Known rows, with every way that one mark hangs from another:
(laso (remon desu lukifi)): [ 13 -56  -4  -5  -1 -11 -34  22 -20  39  33 -51 -22 -33 -38  25  54  36]
(muvor (podum (lifos meromi)) remon): [-10  45 -15  16 -35 -22  39 -39 -25 -26 -65  -2 -28  -1  -4 -29 -21  -9]
(lifos meromi (podum bisike (muvor (remon laso)))): [-11  -3   5  -5   1  -1  -5 -39  29 -27 -11  54  44  29  62 -16  -3 -11]
(lifos (podum bisike (muvor (remon laso)))): [  3 -16  -4 -11  16   5 -34 -29  34   5  38  43  42  28  52   5 -12 -25]
(podum bisike lifos muvor): [-37  38  -9   0  29  35   2  43 -15   2  -5  27  45 -12 -23  13 -22  -8]
(muvor (podum bisike lifos) (remon desu laso)): [ -5 -15  -7  33 -22  23 -28  23  12   9   5  -8   7  46  26  14 -29   6]
(muvor podum (remon desu lukifi)): [ 28 -42  -7   8 -26 -38   1   6  14   8  13 -74 -81  -2 -10  22  15   9]
(remon desu): [ 39  -3 -13 -20   4 -10  13  30 -24  39  25 -39 -33 -34 -31  18  31  46]
(laso (remon lukifi)): [  8 -30 -24  -5   8 -21 -24  -8 -18  28   9 -27 -21 -53 -24  21  43   6]
(lifos meromi (podum bisike (muvor (remon lukifi)))): [-33 -30  13   0  -4 -19   3 -25  36 -35 -28   8  18  19  29   4  10 -21]
(muvor (podum lifos) remon): [  5  31 -25  10 -19 -16  12 -31 -18   6 -15 -12 -33  -3 -13  -9 -31 -18]
(lifos (podum muvor)): [ 36  24 -11 -40  25 -14  24 -22 -13  -1  38  30  14 -11 -10   2  18  -7]
(bisike podum): [ 70  43 -15 -14  13  -8  40 -36 -13  39 -13   0 -52 -52  -8  20  15   8]
(podum bisike (lifos meromi) (muvor (remon desu))): [-63   7  30  14  -2  34 -12  36 -10  -8 -25  -3  38  21 -21 -21 -19  23]
(bisike (podum lifos (muvor (remon lukifi)))): [  2  -5  14  16  -3   6   8   2   4 -14  -4  -9 -19   0 -25  -2 -16 -43]
(muvor podum (remon laso)): [ 47  10 -36   4 -16 -32   4 -40  12   7   9  -3 -53 -10  37  -2 -11 -12]
(laso (remon desu)): [ 22 -11  -5 -21  13  -1 -35  -8 -41  59  40 -26 -12 -40 -40   7  39  49]
(podum bisike): [  3  20 -28 -10  18   1   4   8  -1  40 -11  -6  -8 -49   1  35   6  15]
(remon desu laso lukifi): [ 43 -67 -19   7 -18 -14   5  78   9   2  30 -44 -21  -8   8  35  48  29]
(lifos meromi (podum (muvor (remon desu lukifi)))): [  3 -53  28 -11 -18 -28  12   0  11 -33   8 -24  -3  30  -2 -14  34  11]
(podum bisike (muvor (remon laso))): [-12  -3  -7   0  21  12 -35   7  28  14  25  20  13  -8  32   5 -19 -12]

Rows:
[-22   3  -1  22 -16  17 -22   6  -2  23  -7 -28 -10  25  -9  13 -32   8] => (muvor (podum bisike lifos) (remon desu))
[-41  43 -10  28 -23   2  18 -33  -1 -15 -81   7  -7   7  15  -8 -35 -11] => (muvor (podum bisike (lifos meromi)) remon)
[ 35 -35  35  -1   3  -3  -4   5  17  13  31 -46 -54  -4 -22  11  16  -3] => (bisike (podum (muvor (remon desu lukifi))))
[-36  35   5   2  -7   1  19   1 -30 -27 -34  10  13  -9 -25 -43 -18  -7] => (podum (lifos meromi) (muvor remon))
[-20 -43   2  -6  10 -13 -23 -15  41  -4  22  -2  14  16  19  24   0 -35] => (lifos (podum bisike (muvor (remon lukifi))))
[-40 -36  26  17 -25   1   8  60 -12 -40 -17 -37   8  20 -35 -24   9  10] => (podum (lifos meromi) (muvor (remon desu lukifi)))
[-38   0  -7  17  10  33 -35  31  12  -3  15  29  51  19  18  -4 -38 -25] => (podum bisike lifos (muvor (remon laso)))
[-26  23 -19  38 -33   8   9 -19  11 -32 -68  29  13  28  49  -9 -32 -14] => (muvor (podum bisike (lifos meromi)) (remon laso))
[ 23  38  -2 -34  10 -21  51 -31 -18 -30 -13  42  19  -9   2 -17  27   6] => (lifos meromi (podum muvor))
[-34 -27  14  19   4  45 -46  61   9   7  37   7  51  38   4  -2 -27   6] => (podum bisike lifos (muvor (remon desu laso)))
[ 51 -52  25  10  -3   4 -12  21  32  -2  45 -23 -38  15  15   9  17  -5] => (bisike (podum (muvor (remon desu laso lukifi))))
[ 15  73  14  -2   9  20  61 -11 -32 -30 -53  43   8 -16 -22 -24  -2  -4] => (bisike (podum (lifos meromi) muvor))
[ 59  -7  26  -7   9  15 -13  -8  11  20  51   0 -30   7  13  -9   3   8] => (bisike (podum (muvor (remon desu laso))))
[  6  20   8 -29   0 -29  24 -59  -6 -20 -10  24   4  -1   8 -33   9  -7] => (lifos meromi (podum (muvor remon)))
[  4  20  -8 -28  35   7   4 -17   8   7  22  38  38  -2   9  21   6  -7] => (lifos (podum bisike muvor))
[-20  53  -4  -6   6   8  47  27 -40 -38 -41  26  29 -20 -31 -29   2   6] => (podum (lifos meromi) muvor)
[-67  32  11  13   3  21   1   6  -8 -17 -48  20  37   0  -7 -24 -31  -7] => (podum bisike (lifos meromi) (muvor remon))
[ -6 -25  22 -21  20   9 -36 -14  18  28  52   0  23  30   3   9  -3  10] => (lifos (podum bisike (muvor (remon desu))))
